Known rows, with every way that one mark hangs from another:
Q_626(Q_313 Q_880(Q_136 Q_738)): [  0.2  23.5  -5.7  15.7  -4.0   9.5   4.0  26.8  -6.8   4.3  11.8   3.6
 -16.9  -4.4  -0.3   4.0 -24.5  -0.8  -6.6  -7.8   7.0  -7.9 -20.7 -13.9
  -3.0]
Q_757(Q_313 Q_880(Q_366 Q_626 Q_738(Q_136))): [ -3.3   6.6   7.5  23.6  -1.1   0.9  -4.1  29.3  -6.1  35.6  19.4   1.0
  -4.9   7.2   5.8  -9.1 -29.6   4.2 -14.2 -10.6  -8.6 -22.0 -25.4   5.2
  -3.8]
Q_738(Q_366 Q_880(Q_136(Q_757) Q_626(Q_313))): [  7.7  22.7   2.2  36.8 -13.5   7.6   5.4   8.9   2.2  33.0  -3.0  14.5
  -4.7  23.1  -3.0   4.6 -39.3   9.6   5.7  -3.4 -14.0  -7.3 -27.3 -25.6
   7.8]
Q_313(Q_738 Q_880(Q_136)): [-19.5   2.8 -26.1  15.5   0.5   6.3 -25.9   6.0  -4.7  10.1   1.6  -4.5
 -18.7   0.0  -2.0  16.4 -19.3  27.6 -11.9 -18.6   2.6  15.0   4.8  13.9
   2.3]
Q_313(Q_738): [-11.3   3.2 -14.6   2.3   4.7  -0.3  -6.4   3.3   2.9   7.1  -2.4  -3.8
  -9.9  -4.4   2.8   9.7 -10.2  10.1  -6.8   0.8  -2.3   5.5   0.1  10.4
   3.0]
Q_136(Q_313(Q_738) Q_757): [ 11.4   2.5   6.8  13.8   3.3   6.3   0.5   5.0   3.3  25.8   9.1  -2.1
  -5.3  -9.4  11.5  18.8 -12.0  12.3  -3.7  -8.9   8.6  -0.1   4.2   6.2
  12.4]
Q_757(Q_880): [ -1.0   0.6  -5.0  -4.6   4.3  -4.7  -0.1   3.1   0.8   2.7   4.8   9.1
 -11.2   4.4   5.2  -0.5   1.8   1.6  -5.0   0.6  -5.3  -0.3  -0.9  -0.7
   2.8]
Q_757(Q_313 Q_626): [  0.9  -8.6  -0.3  -1.1  -5.6  -7.1 -19.8  16.0  -9.7  27.8   3.9  15.5
   0.8  -2.6  16.3   5.1   1.3  -6.3 -11.4   4.4   7.6  -9.4   9.5   6.0
   2.3]
Q_738(Q_313 Q_366 Q_880(Q_136 Q_757)): [  8.1  -2.4  -8.5  30.5 -10.6   2.5  -2.6  -1.3  11.7  10.0  -1.1  17.8
   3.2  25.2  -3.0   1.4 -53.7  17.7   8.8 -10.3 -14.1   4.6 -13.5 -30.2
  -4.4]
Q_626(Q_313 Q_880(Q_136)): [  3.9  16.9 -11.3  10.2  -4.2   3.9   5.5  22.4  -4.1   5.6   0.8  10.3
 -14.3   2.1  -3.1  -1.4 -13.8  -7.4  -1.5  -6.2  13.7  -0.2 -10.4 -17.3
  -0.1]
Q_313(Q_880(Q_738(Q_136 Q_366) Q_757)): [ -5.4  -1.0  -7.1  40.1  -7.9   3.8 -18.7  10.3   5.7  19.1   7.5  -4.1
  -2.2  17.9 -10.6   8.7 -36.8  40.5  -6.6  -8.8  -8.9   0.9 -10.3   2.9
 -10.1]
Q_738(Q_136 Q_313 Q_366 Q_880(Q_626 Q_757)): [ 12.5   3.0  -5.3  38.8 -10.5  -1.7   0.4   3.8  20.6  27.0 -14.9   8.9
   3.4  32.6  -5.1  -6.0 -60.0  35.2  11.3  -3.4 -17.4  -4.9 -23.4 -26.1
  -1.4]
Q_626(Q_313(Q_738(Q_136)) Q_880): [ -4.3  14.3 -28.8  13.3   3.6  -5.6  -3.0  21.1  12.4  22.7 -15.2   4.2
 -25.7   1.6  -3.0   3.0 -16.0  15.6  -3.9   7.5   8.3   1.5 -10.0  -4.3
   1.3]
Q_626(Q_880): [ 5.0  7.8 -6.4  4.1 -3.4  4.4 -2.6  7.3  8.3  0.7 -6.6 -1.5 -8.2  6.6
  5.1 -1.7 -3.7 -9.1 -4.9  1.0  6.7  5.7 -0.4 -7.7 -0.6]
Q_313(Q_738(Q_366) Q_880(Q_626)): [-21.0  13.3 -19.5  31.8  -0.2   2.4 -15.8  13.1   4.7  29.1  -7.9 -13.6
 -16.2  14.0   8.4   1.8 -36.2  25.1  -5.7  -2.3 -10.8  10.1 -10.8   9.7
  -0.9]
Q_738(Q_136(Q_757) Q_313 Q_880): [ 19.5  -1.5  -9.0  16.2  -2.2  -0.4 -11.1 -17.6  22.9  27.7 -16.7   9.6
 -13.4  10.7   0.0   8.2 -20.4  35.8  11.2  -1.3  -5.9  -2.9  -6.5 -17.2
  10.6]
Q_313(Q_738 Q_880): [-19.0   2.6 -25.2   9.7   6.5   0.8 -25.0   5.5   5.2  14.8  -6.7  -8.3
 -20.9  -1.9   3.6   8.8 -10.9  24.9  -7.0  -5.0  -1.8  15.4   3.4  15.5
  -0.2]
Q_757(Q_313(Q_880(Q_136)) Q_626): [ -6.2  -8.6 -10.6  11.1  -8.7  -1.5 -37.1  18.2 -16.9  30.0   8.2  15.2
  -7.3   0.8  11.9  11.0  -7.0   9.6 -15.5 -12.4  11.9  -0.5  13.7   8.7
   2.4]
Q_626(Q_313 Q_880): [  4.1  16.0 -10.4   4.7   1.7  -2.0   6.1  21.5   5.4   9.8  -8.3   6.8
 -15.4   0.1   1.5  -8.9  -5.2  -9.0   3.4   7.0   9.5   0.2 -11.5 -15.6
  -2.2]
Q_757(Q_313(Q_738(Q_136 Q_366)) Q_626(Q_880)): [ -7.4  -4.2 -26.3  26.0  -9.1 -11.1 -28.9  19.1   8.6  49.9 -10.1  12.9
 -16.0  15.7  19.2  12.3 -24.3  10.1 -22.0  13.0   5.5  -3.1   8.0   5.6
   1.8]
Q_366(Q_738): [ -3.6   9.6  -0.6  -8.9   3.0  -2.0  -0.2  -2.2   2.6  -4.3  -1.1  -6.5
  -0.2  -5.6  -0.4   4.9   2.0   7.8   0.9 -10.4   2.2 -11.1  -0.7   9.1
   5.0]
Q_880(Q_136(Q_757) Q_626): [ 15.3  17.9  16.2  20.9 -15.2  18.2   8.2   8.2 -16.7  13.6  13.6  -2.1
   3.4   6.1  -3.9  16.1 -24.1   5.6  -6.5 -23.2   9.8  -6.7 -10.6  -2.0
  15.4]
Q_313(Q_738(Q_880(Q_366))): [-14.5   6.6 -20.0   9.1   2.0   0.9 -11.4   2.3  17.3  18.5  -6.1   3.1
 -10.7  12.0  -2.6   2.8 -20.2   5.0  -3.1  -2.0 -21.2  11.3 -12.4  -2.4
  -1.7]
Q_136(Q_313(Q_880)): [ -0.4  -6.5   2.2  10.2   6.1   1.3 -12.3   7.9   2.6  12.0   3.7  -2.5
  -3.7  -4.6   8.6  -3.8  -3.0  13.8   3.2 -12.4   4.9   4.8   7.6   0.2
  -2.0]
Q_880(Q_626(Q_313) Q_757): [ 12.0  18.9  11.2  14.0  -6.5   4.7  18.5  36.2 -10.7  10.4   6.0   4.7
   8.9   3.7 -13.1  -5.4 -29.8   3.0   4.8 -10.3   5.7  -8.6 -24.3 -10.5
  -0.2]

Rows:
[ 21.6   7.9   9.0  19.3  -9.1  15.3   2.4   9.8  -0.6  12.4  11.8   3.3
  -3.3   3.4   7.1  14.3 -14.4  -3.8  -8.2 -19.6  19.6   1.1   4.4 -11.8
  10.1]  Q_626(Q_880(Q_136(Q_313 Q_757)))
[ 12.4  19.2  30.1  46.1 -13.5  21.1  12.9  16.8 -13.6  26.3  31.7  -6.9
   7.1   5.7  10.3  15.0 -50.7  12.2  -7.4 -23.1  -2.3 -19.0 -21.9  -6.9
   7.1]  Q_880(Q_136(Q_313 Q_757) Q_626 Q_738(Q_366))
[  8.5  10.1  -2.6  12.4 -15.9   3.3   2.3  22.5 -11.2  14.6  26.0  12.7
  10.4  16.7  -7.5  13.0 -45.8  11.0  -3.8 -39.1   6.3  -6.9 -10.8  -5.8
   2.6]  Q_880(Q_136 Q_366(Q_738(Q_313)) Q_757(Q_626))
[ 10.9  12.7  -1.2  29.5  -8.2  15.9   2.7  18.0   3.2  27.2  17.3   0.1
  -7.4  10.4   4.1  14.3 -30.2  -7.3 -11.8 -25.6  11.7   8.1  -5.4  -7.7
   5.8]  Q_626(Q_880(Q_136(Q_313(Q_738) Q_757) Q_366))
[  9.3  -1.6  -5.2  29.5  -6.5  -6.5  -0.6  -8.8  10.4  34.2  -0.4  11.4
 -10.5  25.2   0.6  11.7 -14.8  23.7  -4.4   7.3  -6.4  -5.2  -3.3  -3.1
   7.9]  Q_738(Q_136(Q_757(Q_880)) Q_366)
[-21.9   4.6 -25.1  17.8   3.6   1.8 -20.0  11.7   6.5  24.1   0.1  -9.2
 -17.1   8.2  -1.6   1.3 -19.6  15.2  -5.8 -11.3  -8.1  18.1  -6.4  12.6
  -5.8]  Q_313(Q_738 Q_880(Q_366))
[ 11.8  22.2  -3.9  22.4  -3.4   5.9   2.7  19.1   7.2  26.0   1.3   1.4
 -20.1  -0.6  -2.1   8.9 -17.5  15.5  -3.7   2.7   8.2 -12.5 -20.5 -10.6
   3.0]  Q_626(Q_313 Q_880(Q_738(Q_136(Q_757))))
[ 11.1  14.8  12.2  37.1 -10.8  11.1  13.7  29.3  -0.6  22.5  21.5  -9.6
   9.6  14.6 -11.5  -5.1 -65.8  23.8   1.4 -25.8  -7.0 -13.3 -37.9  -9.0
  -7.6]  Q_880(Q_366 Q_626 Q_738(Q_136 Q_313) Q_757)
[  9.5  -8.0  -7.6  32.7 -14.8  -8.2 -27.3  -6.2  16.1  57.2 -12.9  24.6
  -5.0  27.1   8.0  16.1 -18.1  22.1  -6.3  12.8 -11.0  -9.2   1.1  -9.2
   9.1]  Q_738(Q_136(Q_757(Q_313 Q_626)) Q_366 Q_880)
[  8.8  20.3 -10.0  17.5  -6.1  -2.2  10.9  32.8  10.3  18.9   0.3   6.3
  -2.3  16.2 -20.0  -5.0 -26.6   3.6   1.5 -16.2  10.5  -7.2 -22.0 -12.1
  -4.3]  Q_626(Q_313 Q_880(Q_366(Q_738(Q_136)) Q_757))
[ 14.7  11.5   9.4  32.8  -7.3  12.8   2.1  15.6  12.4  30.6  16.0  -6.0
  -5.5  10.6   2.2   6.3 -26.4   5.4  -8.3 -14.1   3.0  -6.2 -14.9  -7.4
  -0.8]  Q_626(Q_880(Q_366 Q_738(Q_136(Q_313 Q_757))))
[  1.7   3.7  -2.0  28.4   2.3   8.6 -11.8  12.4   6.9  41.8  11.8  -6.5
 -11.7   1.5   7.9  11.0 -20.3  17.2  -2.8 -19.5   2.9  11.3  -1.3   7.7
   4.5]  Q_136(Q_313(Q_738 Q_880(Q_366)) Q_757)
[  2.4  -0.1 -10.0  22.7  -9.3  -3.3 -27.0   4.9   8.1  55.2  -4.7  18.1
 -11.7  11.1  19.5  23.0 -19.4   9.1 -12.9  11.1  -6.6  -2.5   2.1   1.8
  10.9]  Q_136(Q_757(Q_313(Q_738(Q_366 Q_880)) Q_626))
[-10.5   6.9 -27.1  29.1   0.8  -4.7 -10.5  29.8   4.6  34.3  -0.3   4.9
 -13.7  10.5 -20.9   0.5 -32.0  31.6  -0.2 -12.2  -0.9   9.7 -17.0   2.9
  -6.9]  Q_626(Q_313(Q_738(Q_136) Q_880(Q_366 Q_757)))
[ 13.8   7.7  -6.6  19.5 -13.6   6.4  -8.7  -0.1   6.2  33.8   7.9  20.0
  -8.2  20.8   4.8  10.7 -36.0  10.3   3.8 -18.1  -9.8   3.2 -12.9 -23.5
   7.7]  Q_738(Q_313 Q_880(Q_136(Q_757(Q_626)) Q_366))
[ -5.4  11.6  -3.0  19.3  -7.9  12.5 -12.0  13.5 -12.9   7.6   4.6  -7.3
  -5.2   6.6  -3.5   3.2 -22.3  17.6  -5.1 -24.8   4.0   4.5  -6.3   2.8
   3.4]  Q_313(Q_880(Q_136 Q_626))
[ -2.8  26.2   5.3   6.7   4.3   2.4  11.1  29.6  -8.8  14.2  14.9   3.5
 -16.2  -4.0   6.9  -4.6 -22.3   8.1  -3.9  -1.8 -10.1 -18.1 -31.3  -4.4
   1.5]  Q_757(Q_880(Q_626(Q_313) Q_738))
[  1.5  13.1 -10.2  24.0 -14.3   4.6  -8.4  15.9  -1.4  20.9  13.5   8.3
 -13.8  14.8  21.1  12.7 -42.8   9.1 -11.1  -4.7  -0.7  -3.8  -9.2 -14.3
  -0.6]  Q_757(Q_626(Q_880(Q_136 Q_738(Q_313 Q_366))))
[-11.9   5.9  -5.7  32.4   4.2   2.5  -9.9  18.3   4.8  31.6   0.4 -11.0
  -9.3   6.2  15.6  -1.3 -34.8  22.7  -1.9  -9.2  -5.4   5.4  -5.4   5.0
  -0.6]  Q_136(Q_313(Q_738(Q_366) Q_880(Q_626)))
[ -6.9  12.4  -2.9   5.3  -5.6  -2.2  -6.2  21.9  -5.2  26.4  27.5  14.8
 -12.2  14.5  11.6   7.7 -17.4   1.3 -16.1  -5.4 -17.4  -6.3 -15.6   0.7
  -1.0]  Q_757(Q_626 Q_880(Q_366 Q_738))
[ 20.0  -2.9  -2.3  16.6  -1.8  -0.8   0.1 -10.0   9.6  24.5  -5.0   1.1
  -9.6   2.3   2.3   8.0 -18.0  31.0   8.3  -4.0   9.6  -5.8  -2.5  -6.0
   9.3]  Q_738(Q_136(Q_757) Q_313)
[  0.9  13.8 -10.2  24.3  -3.8   2.8   0.0  12.0   4.6  39.9   5.3  -0.9
 -15.1  15.5  -3.7  13.7 -28.1  22.8 -12.6 -10.8  -5.2  -1.2 -15.6   9.9
  12.3]  Q_313(Q_738(Q_136(Q_757(Q_880(Q_366 Q_626)))))
[  8.0  30.2   7.1  21.2  -5.8   1.0  17.4  22.6  -0.9  37.2   4.2  -5.0
  -1.4  10.0 -13.8  -2.1 -25.7  13.3   7.0 -19.4   2.9 -22.1 -31.9  -1.1
   8.4]  Q_880(Q_366(Q_738(Q_136(Q_757))) Q_626(Q_313))
[  5.0   1.9  -0.3  14.1  -8.8   5.4  -3.2   8.5  13.3   9.7   2.1  12.2
  10.4  23.0 -17.0  -3.1 -23.9  -2.2   2.4 -11.7 -17.5   8.6 -15.6 -16.8
  -6.3]  Q_738(Q_880(Q_366 Q_757))
[  1.1  19.3   0.3   1.6   4.2  -3.4  13.2  25.6  -6.7  15.1   3.7   9.4
 -13.7   2.3   4.2 -10.3 -12.4   1.1   1.2  -0.1  -3.1 -10.6 -21.0  -7.9
   4.6]  Q_757(Q_880(Q_626(Q_313)))
[  3.4  16.0  -2.4  12.1  -4.3   8.2  -5.3  15.2  -5.9   2.6   6.0  -9.2
  -1.9   0.8  -3.0   4.2 -41.1  31.7   4.7 -38.5  10.9  -6.6 -11.3   1.7
   4.8]  Q_366(Q_738(Q_313(Q_880(Q_136 Q_626 Q_757))))
[ 12.7  -4.2   7.5  14.5  -8.1  10.0  -4.9   7.5   2.6  -0.3  10.2  18.6
  12.6   9.7 -11.1   9.4 -26.5   9.9  -1.7 -24.4  -4.1   2.5  -1.3 -18.1
   2.6]  Q_738(Q_880(Q_136(Q_313) Q_757))
[  1.4  -7.2 -18.7  26.7  -0.5 -10.7  -9.7 -16.3  28.2  24.9 -21.8  10.9
 -10.4  24.5   3.8  -7.3 -34.0  32.3  14.8  10.8 -20.8  -1.5 -10.3 -23.3
  -3.3]  Q_738(Q_136 Q_313 Q_366 Q_880)
[ -3.6  25.3   6.2  29.7  -4.3   4.2  14.6  32.3  -5.2  30.3  15.0  -6.3
  -2.8   7.0 -11.4 -10.4 -38.8  12.9   1.3 -10.0 -10.9 -19.6 -42.1  -5.8
  -5.8]  Q_880(Q_366 Q_626(Q_313) Q_738(Q_136))
[ -3.0   5.1  -8.2   0.2  -6.1  -7.4  -4.6  17.5  -3.2  27.0  15.9  21.2
  -9.5  20.9   9.0   2.3  -7.2  -5.0 -10.9  -4.0 -10.9   1.2  -5.7  -2.5
   2.0]  Q_757(Q_626 Q_880(Q_366))
[  3.1  -9.5   6.7  37.9  -8.7  -0.2  -9.7  16.2   0.0  24.1  12.8   3.7
  11.3   8.9  -4.9   6.0 -38.5  19.1 -11.2  -0.2  -4.1 -16.9 -10.7   1.4
 -10.9]  Q_880(Q_738(Q_136 Q_366) Q_757(Q_313))
[ -1.0  12.1  -5.6  24.1  -7.4   7.2  -2.4  14.2  11.4  15.8   7.6  -7.6
  -8.5  15.1  -3.9  -0.8 -24.3   2.9  -9.9  -7.2  -4.7  -2.6 -18.5  -5.4
  -8.0]  Q_626(Q_880(Q_366 Q_738(Q_136)))
